Each row was made from one path, in order. Every step used is in the known rows, and no mark comes twice. Write each row's path.
Known rows
setumot > susunen > zufen > reke: [-0.09  0.01 -0.02  0.11 -0.07 -0.06 -0.04 -0.14  0.13 -0.36  0.10  0.02
 -0.02  0.03  0.07  0.04 -0.14 -0.04 -0.04 -0.09  0.08 -0.01  0.01]
setumot > susunen > luro > zufen: [ 0.14  0.11  0.10  0.03 -0.05 -0.06 -0.02  0.11  0.32 -0.22 -0.16 -0.08
 -0.02  0.04 -0.05  0.05  0.02 -0.10  0.04 -0.06  0.12  0.00 -0.09]
gufi > setumot: [-0.28 -0.06 -0.18  0.01 -0.04  0.07 -0.02  0.04 -0.16 -0.01  0.05 -0.11
 -0.05  0.00 -0.13  0.03  0.14  0.15  0.06 -0.13  0.11  0.01 -0.01]
susunen > luro > zufen: [-0.02  0.02  0.11 -0.03 -0.14 -0.01 -0.06  0.12  0.21 -0.05 -0.12 -0.08
  0.02  0.06 -0.14  0.03  0.17 -0.12  0.05  0.12  0.11 -0.02  0.08]
setumot > reke: [-0.15 -0.11 -0.05 -0.04 -0.27  0.12  0.03 -0.19  0.12 -0.11  0.09 -0.03
 -0.17  0.05  0.04  0.00 -0.07  0.12  0.02 -0.05  0.03  0.06  0.20]
susunen > setumot > reke: [-0.05 -0.05 -0.06  0.02 -0.20  0.04  0.08 -0.05  0.10  0.03  0.00 -0.03
 -0.12  0.09  0.17 -0.01 -0.01  0.05 -0.01 -0.07 -0.08  0.05  0.10]
susunen > zufen > setumot: [-0.25  0.01 -0.08  0.04 -0.02 -0.07 -0.16 -0.14 -0.26 -0.08 -0.10 -0.08
 -0.03 -0.02  0.03  0.03  0.06 -0.15 -0.01 -0.01 -0.02 -0.01 -0.01]
susunen > setumot > luro: [-0.17  0.12 -0.05  0.07 -0.09 -0.03  0.06  0.03  0.01  0.23 -0.05 -0.10
 -0.11  0.10 -0.01 -0.06  0.02  0.06  0.03  0.08  0.11  0.02  0.04]
gufi > setumot > luro > zufen > reke > kamef: [ 0.34 -0.04  0.12 -0.02  0.39  0.05  0.13  0.18 -0.15  0.26  0.12  0.14
  0.24 -0.06 -0.12 -0.04  0.04  0.11  0.00  0.08 -0.14 -0.05 -0.13]
gufi > setumot > susunen: [-0.15  0.03 -0.20  0.07  0.03  0.02  0.03  0.04 -0.04 -0.17  0.01 -0.11
 -0.09 -0.01 -0.04  0.05 -0.03  0.16  0.04 -0.33  0.12  0.03 -0.17]
susunen > setumot: [-0.21  0.04 -0.11  0.07 -0.24  0.01 -0.03  0.05  0.02  0.05 -0.04 -0.09
 -0.12  0.06  0.06  0.00  0.14  0.04  0.01 -0.07  0.08 -0.02  0.01]
luro > zufen: [-0.11 -0.01 -0.01  0.00 -0.17  0.09 -0.12  0.16  0.05 -0.11  0.05 -0.03
 -0.04  0.02 -0.07  0.07  0.13 -0.04  0.03 -0.03  0.07 -0.06 -0.03]
setumot > zufen > kamef: [-0.05  0.11 -0.08 -0.13 -0.07 -0.04 -0.09  0.05  0.02  0.07  0.02 -0.02
 -0.15 -0.09 -0.06 -0.02 -0.11  0.02 -0.06  0.18  0.05 -0.01  0.08]
susunen > zufen > reke: [-0.23 -0.07 -0.01  0.05 -0.15 -0.01 -0.09 -0.14  0.00 -0.19  0.14  0.03
  0.02  0.04 -0.03  0.02  0.01 -0.05 -0.03  0.10  0.06 -0.02  0.17]
gufi > setumot > reke: [-0.14 -0.14 -0.13 -0.04 -0.02  0.09  0.10 -0.06 -0.11 -0.01  0.11 -0.04
 -0.04  0.03 -0.01  0.03  0.00  0.16  0.04 -0.14 -0.05  0.08  0.07]
gufi > setumot > luro: [-0.26  0.02 -0.13  0.02  0.12  0.03  0.07  0.03 -0.16  0.16  0.04 -0.12
 -0.04  0.03 -0.20 -0.02  0.02  0.18  0.07  0.00  0.15  0.06  0.01]
susunen > luro > zufen > setumot > reke > kamef: [ 0.55 -0.04  0.25 -0.13  0.15 -0.04  0.08 -0.07  0.06  0.16 -0.23  0.09
  0.14 -0.07  0.12 -0.05  0.03 -0.12 -0.01  0.09 -0.31  0.00 -0.02]
luro > zufen > setumot > reke: [ 0.00 -0.10  0.04 -0.04  0.03  0.04 -0.01  0.10 -0.20 -0.02 -0.04  0.05
  0.04  0.00  0.13  0.03 -0.02 -0.13 -0.01 -0.17 -0.12  0.03 -0.14]
setumot > luro > zufen: [-0.09  0.06  0.05  0.02 -0.01  0.04 -0.02  0.15  0.03  0.09  0.02 -0.04
 -0.03  0.05 -0.15  0.01  0.02 -0.02  0.05  0.10  0.11 -0.01  0.00]
gufi > setumot > zufen: [-0.25  0.01 -0.25  0.00  0.17  0.04 -0.05  0.06 -0.16  0.06  0.15 -0.07
 -0.04 -0.05 -0.11  0.05 -0.02  0.08  0.02 -0.03  0.01  0.05  0.01]

Which path is each row?
[ 0.16 -0.01 -0.01 -0.05  0.06  0.07  0.00 -0.14  0.07  0.08  0.21  0.15
  0.01 -0.12  0.02 -0.06 -0.12  0.13 -0.06  0.12 -0.06 -0.05  0.12] => setumot > zufen > reke > kamef
[ 0.28 -0.07  0.14 -0.04 -0.02  0.10 -0.02  0.08  0.07 -0.01  0.11  0.18
  0.13 -0.06  0.01 -0.01  0.09  0.05 -0.03  0.04 -0.09 -0.12 -0.04] => luro > zufen > reke > kamef
[-0.17 -0.01 -0.01 -0.01  0.00  0.02 -0.12  0.20 -0.29 -0.02 -0.09 -0.02
  0.03 -0.03  0.02  0.04  0.12 -0.13  0.01 -0.18  0.04 -0.05 -0.21] => luro > zufen > setumot
[-0.03  0.11  0.00  0.03 -0.19 -0.05  0.02 -0.13  0.32 -0.21 -0.17 -0.14
 -0.14  0.05 -0.04 -0.02 -0.04  0.05  0.04 -0.06  0.26  0.03  0.05] => setumot > susunen > luro
[-0.09  0.09 -0.10  0.12 -0.14 -0.07 -0.10 -0.20  0.20 -0.34 -0.01 -0.09
 -0.13  0.02  0.02  0.08 -0.10 -0.06 -0.01 -0.09  0.02  0.00  0.01] => setumot > susunen > zufen
[-0.09 -0.08 -0.03  0.00 -0.01 -0.05 -0.04 -0.25 -0.16 -0.08 -0.05 -0.01
 -0.03  0.01  0.14  0.03 -0.08 -0.14 -0.03 -0.01 -0.20  0.06  0.08] => susunen > zufen > setumot > reke
[ 0.39 -0.03  0.01 -0.03 -0.11  0.05  0.12 -0.19  0.19  0.16 -0.02  0.06
 -0.07 -0.01  0.20 -0.05  0.02  0.13 -0.03  0.00 -0.30  0.00  0.11] => susunen > setumot > reke > kamef
[ 0.33  0.00  0.20 -0.04  0.14  0.06  0.07  0.05  0.08  0.18  0.10  0.17
  0.14 -0.03 -0.06 -0.06 -0.01  0.05 -0.02  0.18 -0.05 -0.07 -0.01] => setumot > luro > zufen > reke > kamef
[-0.10 -0.02  0.11  0.02  0.05  0.05  0.03  0.20 -0.03  0.07  0.14  0.08
  0.10  0.06 -0.09 -0.02 -0.03 -0.02  0.01  0.10  0.17 -0.01 -0.02] => setumot > luro > zufen > reke
[-0.18  0.11 -0.18  0.06 -0.02 -0.02 -0.05  0.06  0.01  0.12  0.06 -0.04
 -0.10  0.02  0.07  0.02 -0.05 -0.03 -0.03  0.05 -0.03  0.01  0.03] => susunen > setumot > zufen
[-0.22  0.09 -0.03  0.05  0.12 -0.11 -0.06 -0.17 -0.25  0.10 -0.12 -0.08
 -0.01  0.00 -0.04 -0.03 -0.06 -0.13  0.00  0.12  0.02  0.03  0.02] => susunen > zufen > setumot > luro
[-0.16 -0.10 -0.06 -0.06 -0.10  0.05  0.02 -0.14 -0.19 -0.01 -0.04 -0.02
 -0.09 -0.01  0.15 -0.03 -0.09  0.03  0.00 -0.17  0.02  0.07  0.01] => zufen > setumot > reke
[ 0.34 -0.05  0.05 -0.06  0.08 -0.04 -0.01 -0.39 -0.08  0.03 -0.09  0.07
  0.02 -0.10  0.18 -0.01 -0.08 -0.06 -0.06  0.07 -0.39  0.01  0.08] => susunen > zufen > setumot > reke > kamef
[ 0.36  0.00 -0.02  0.08  0.28 -0.07  0.05 -0.16  0.00 -0.15  0.09  0.09
  0.14 -0.09  0.03  0.03 -0.06  0.08 -0.05 -0.11 -0.23 -0.04 -0.11] => gufi > setumot > susunen > zufen > reke > kamef
[-0.03 -0.06  0.18 -0.02 -0.08 -0.01  0.00  0.18  0.14 -0.06  0.00  0.04
  0.14  0.07 -0.09  0.00  0.11 -0.10  0.01  0.13  0.17 -0.04  0.06] => susunen > luro > zufen > reke
[-0.02  0.04  0.10  0.09  0.12 -0.02  0.08  0.33 -0.07  0.22  0.06  0.09
  0.14  0.11  0.03 -0.04  0.01 -0.09 -0.02  0.08  0.05 -0.03 -0.11] => susunen > setumot > luro > zufen > reke
[-0.04  0.07 -0.17 -0.11  0.18 -0.06 -0.03  0.18 -0.21  0.16  0.04 -0.04
 -0.04 -0.12 -0.12  0.01 -0.04  0.07 -0.04  0.10 -0.06  0.02 -0.03] => gufi > setumot > zufen > kamef
[ 0.55  0.05  0.24 -0.01  0.09 -0.05  0.08  0.04  0.34 -0.12 -0.09  0.12
  0.15 -0.04  0.03 -0.04 -0.02 -0.02 -0.03  0.02 -0.03 -0.08 -0.09] => setumot > susunen > luro > zufen > reke > kamef
[ 0.10 -0.05  0.16 -0.08  0.05 -0.05  0.05  0.07 -0.03  0.05 -0.20  0.01
  0.09  0.03  0.07  0.00  0.02 -0.19  0.02  0.01 -0.09  0.05 -0.03] => susunen > luro > zufen > setumot > reke
[-0.28 -0.07 -0.18  0.00  0.23  0.05  0.02  0.11 -0.23  0.07  0.27  0.05
  0.08 -0.04 -0.07  0.02 -0.08  0.09 -0.02 -0.03  0.06  0.04 -0.01] => gufi > setumot > zufen > reke
[ 0.40 -0.03  0.26 -0.08  0.01  0.01  0.03  0.05  0.24  0.05 -0.06  0.13
  0.18 -0.02 -0.06 -0.05  0.14 -0.02 -0.01  0.21 -0.03 -0.09  0.07] => susunen > luro > zufen > reke > kamef
[-0.06  0.11  0.00  0.01 -0.02 -0.11  0.01 -0.06  0.01 -0.12 -0.30 -0.13
 -0.07 -0.01  0.06 -0.05 -0.06 -0.04  0.02 -0.19  0.22  0.04 -0.14] => zufen > setumot > susunen > luro
